Each row comes from the steps of one path. Every step used is in the known rows, and no mark comes twice. Write the path behind each row, first mark first.
In the rows, zero is written as 128.
Known rows
pibel-fifi-sevez-kige-dezar-zagu-zozal: [ 75  91 157  90 123  32 122 121 121  88 135 113 128 150 169 159 149 159
 134 113 113 111 108 126 149]
dezar-zagu: [108 111 130 107 123  73  98 134 129 129 147  85 142 137 159 120 157 155
 115 103 151 127 123 152 127]
fifi-pibel: [125 124 123 135 126  97 124  87 134 116 108 121 116 128 145 133 107 141
 127 166 113  99 158 170 143]
dezar-fifi-sevez-zagu: [ 48 110 141 113 143  81 161 160 123 116 180 109 138 139 117 173 127 225
  90 122 108  84 148 167 124]
kige-dezar-fifi-pibel-zagu: [149 125 159 133 130  92 146  85 135 124 151  90  83 154 190 139 129 183
  85 131  92 110 137 179 149]
dezar-zagu-pibel-fifi-sevez: [107  83 142  84 148  47  83 151 113  90 152 112 152 150 134 127 128 176
 126  84 144 164 135 200 109]
fifi-sevez-kige: [ 66 101 151 151 129  63 154 133 132 112 137  96 137 122 118 182 114 153
 184 147 124  36 151 119 131]
kige-dezar-fifi: [127 149 160 119 118 109 130 124 127 126 153 126  84 168 171 156 152 186
  85 114 103 140 126 166 137]
pibel-zagu: [121  79 151 169 126  89 124 153 120 154 129  86 117 116 174  98 150 155
 147 112 108  86 129 140 135]
fifi-sevez-kige-dezar: [ 80 112 170 146 129  51 141 114 134 115 138  89 120 141 135 188 123 150
 160 131 118  36 142 124 131]
fifi-sevez: [ 84  94 144 146 137  68 139 139 113 138 148 102 143 106 127 155 114 182
 141 123 117  65 143 144 114]
kige-pibel: [ 99 125 144 141 123 109 114 139 116 113 115 150 126 153 144  95 126 147
 131 121 126 108 130 121 150]
pibel-zagu-zozal: [112  91 129 155 113  92 142 154 111 158 128  82 118  97 191  95 160 151
 150  86  83  92  98  99 166]
zagu-pibel: [120 141 140 123 131 101  85 148 116 112 115 131 123 140 112 126 132 138
 157  98 127 144 151 175 135]
dezar-fifi-sevez-kige: [ 69 116 151 128 126  77 183 134 135 106 174 111 126 132 123 193 120 194
 164 141 108  62 149 127 131]
dezar-fifi-sevez-kige-pibel: [ 64 115 161 125 133  84 187 140 128  93 168 127 134 147 122 176 106 192
 161 133 117  60 149 109 140]
kige-pibel-fifi-sevez-zagu: [ 43  79 152 112 146  69 115 155 105  83 120 166 137 170 132 108 117 181
  96 138 120 108 137 153 136]
kige-pibel-fifi: [ 98 103 149 121 127 103 102 141 115  95 104 196 114 170 154  81 130 156
 123 134 119 149 125 139 149]
sevez-kige-dezar: [102 148 167 140 106  89 117 110 147 108 111 111  91 167 145 166 147 113
 152 137 125  79 137 133 154]
kige-sevez-fifi: [101 101 162 129 124 108  94  78 128  97 140 149 137 154 158 118 176 159
  75 126 106  97 111 135 130]
sevez-fifi-pibel-zagu: [130  59 152 159 135 101 146  96 124  94 142  92 119 103 165 124 148 163
 101 145 107  84 149 157 152]

Which path is each row?
[ 85 103 163 123 132  36 129 101 139 107 157  57 133 150 148 187 128 158
 144 114 142  49 133 142 122]
fifi-sevez-kige-dezar-zagu
[ 39  83 131 102 129  57 125 167 103 104 128 144 134 131 140 134 144 190
 107 124  90 118 116 150 139]
pibel-fifi-sevez-zagu-zozal
[ 37  92 132 105 134  72 135 158 102  87 120 168 139 156 138 104 122 181
 112 116 100 114 110 123 158]
kige-pibel-fifi-sevez-zagu-zozal
[142 119 161  82 134  65  51 119 123  95 130 119 112 190 163 119 162 145
  89  79 142 188 121 209 133]
kige-dezar-zagu-pibel-fifi
[ 86  71 153 126 133  69 119 142 109 113 122 154 127 133 144 133 124 192
 128 134 101 121 141 165 110]
pibel-fifi-sevez
[119  95 139 138 124 111 141  83 121  79 133 125 118 113 135 150 141 158
  95 158 117 108 156 165 150]
sevez-fifi-pibel
[108  96 153 108 146  68  89 155 107  92 115 157 127 143 115 133 111 169
 154 108 111 158 150 188 118]
zagu-pibel-fifi-sevez
[125 117 151 100 131  96  75 160 117  91  98 172 109 160 126 107 139 146
 147 111 115 189 148 197 136]
zagu-pibel-fifi
[ 84 141 174 100 148  75 122 145 116 101 168  96 112 176 118 181 128 203
  78  94 115 118 145 196 128]
kige-dezar-fifi-sevez-zagu-pibel
[110 122 166 127 131  82 150 120 118 131 172 110 103 150 157 184 128 213
  95 109  98  99 134 164 120]
kige-dezar-fifi-sevez
[123 107 142  75 138  73  64 151 125  87 131 126 134 166 141 106 154 151
 124  88 149 186 135 205 131]
dezar-zagu-pibel-fifi
[ 96 123 107 102 109  79 111 140 115 129 142  81 143 120 173 119 170 155
 125  74 122 136  92 118 156]
dezar-zagu-zozal
[ 61 119 142 100 153  83 140 172 117 107 176 108 141 147  98 179 117 213
 104 104 117 114 156 188 120]
dezar-fifi-sevez-zagu-pibel
[ 51  74 150 112 140  58 114 158 120  97 128 146 130 146 126 139 133 195
 103 143 109 112 143 175 118]
pibel-fifi-sevez-zagu
[ 71  80 161 126 127  59 135 133 132  86 121 152 120 142 131 156 127 162
 172 151 109  87 146 141 127]
pibel-fifi-sevez-kige
[ 76 121 143  89 139  90  63 173 121  80 107 153 116 179 105 115 152 152
 101 116 124 169 150 208 141]
sevez-zagu-pibel-fifi
[125 123 166 136 121  83 159  89 154 100 145  85  85 165 175 165 130 148
 139 148 108  70 149 142 164]
sevez-kige-dezar-fifi-pibel-zagu
[123 124 132  92 134  70  73 144 126 107 141  89 145 148 133 116 146 140
 133  76 155 154 137 185 128]
dezar-zagu-pibel
[111 100 149 125 133 110 101  34 138  82 133 145 137 146 161 126 152 150
  66 156 102  85 129 160 136]
kige-sevez-fifi-pibel
[122  70 137 150 121 101 160  95 114  95 133  89 122  85 179 119 154 161
 109 126  85  91 126 124 174]
sevez-fifi-pibel-zagu-zozal
[ 84  89 179 126 131  49 128 125 131  88 119 144 106 161 146 167 130 160
 142 152 108  89 138 148 129]
pibel-fifi-sevez-kige-dezar
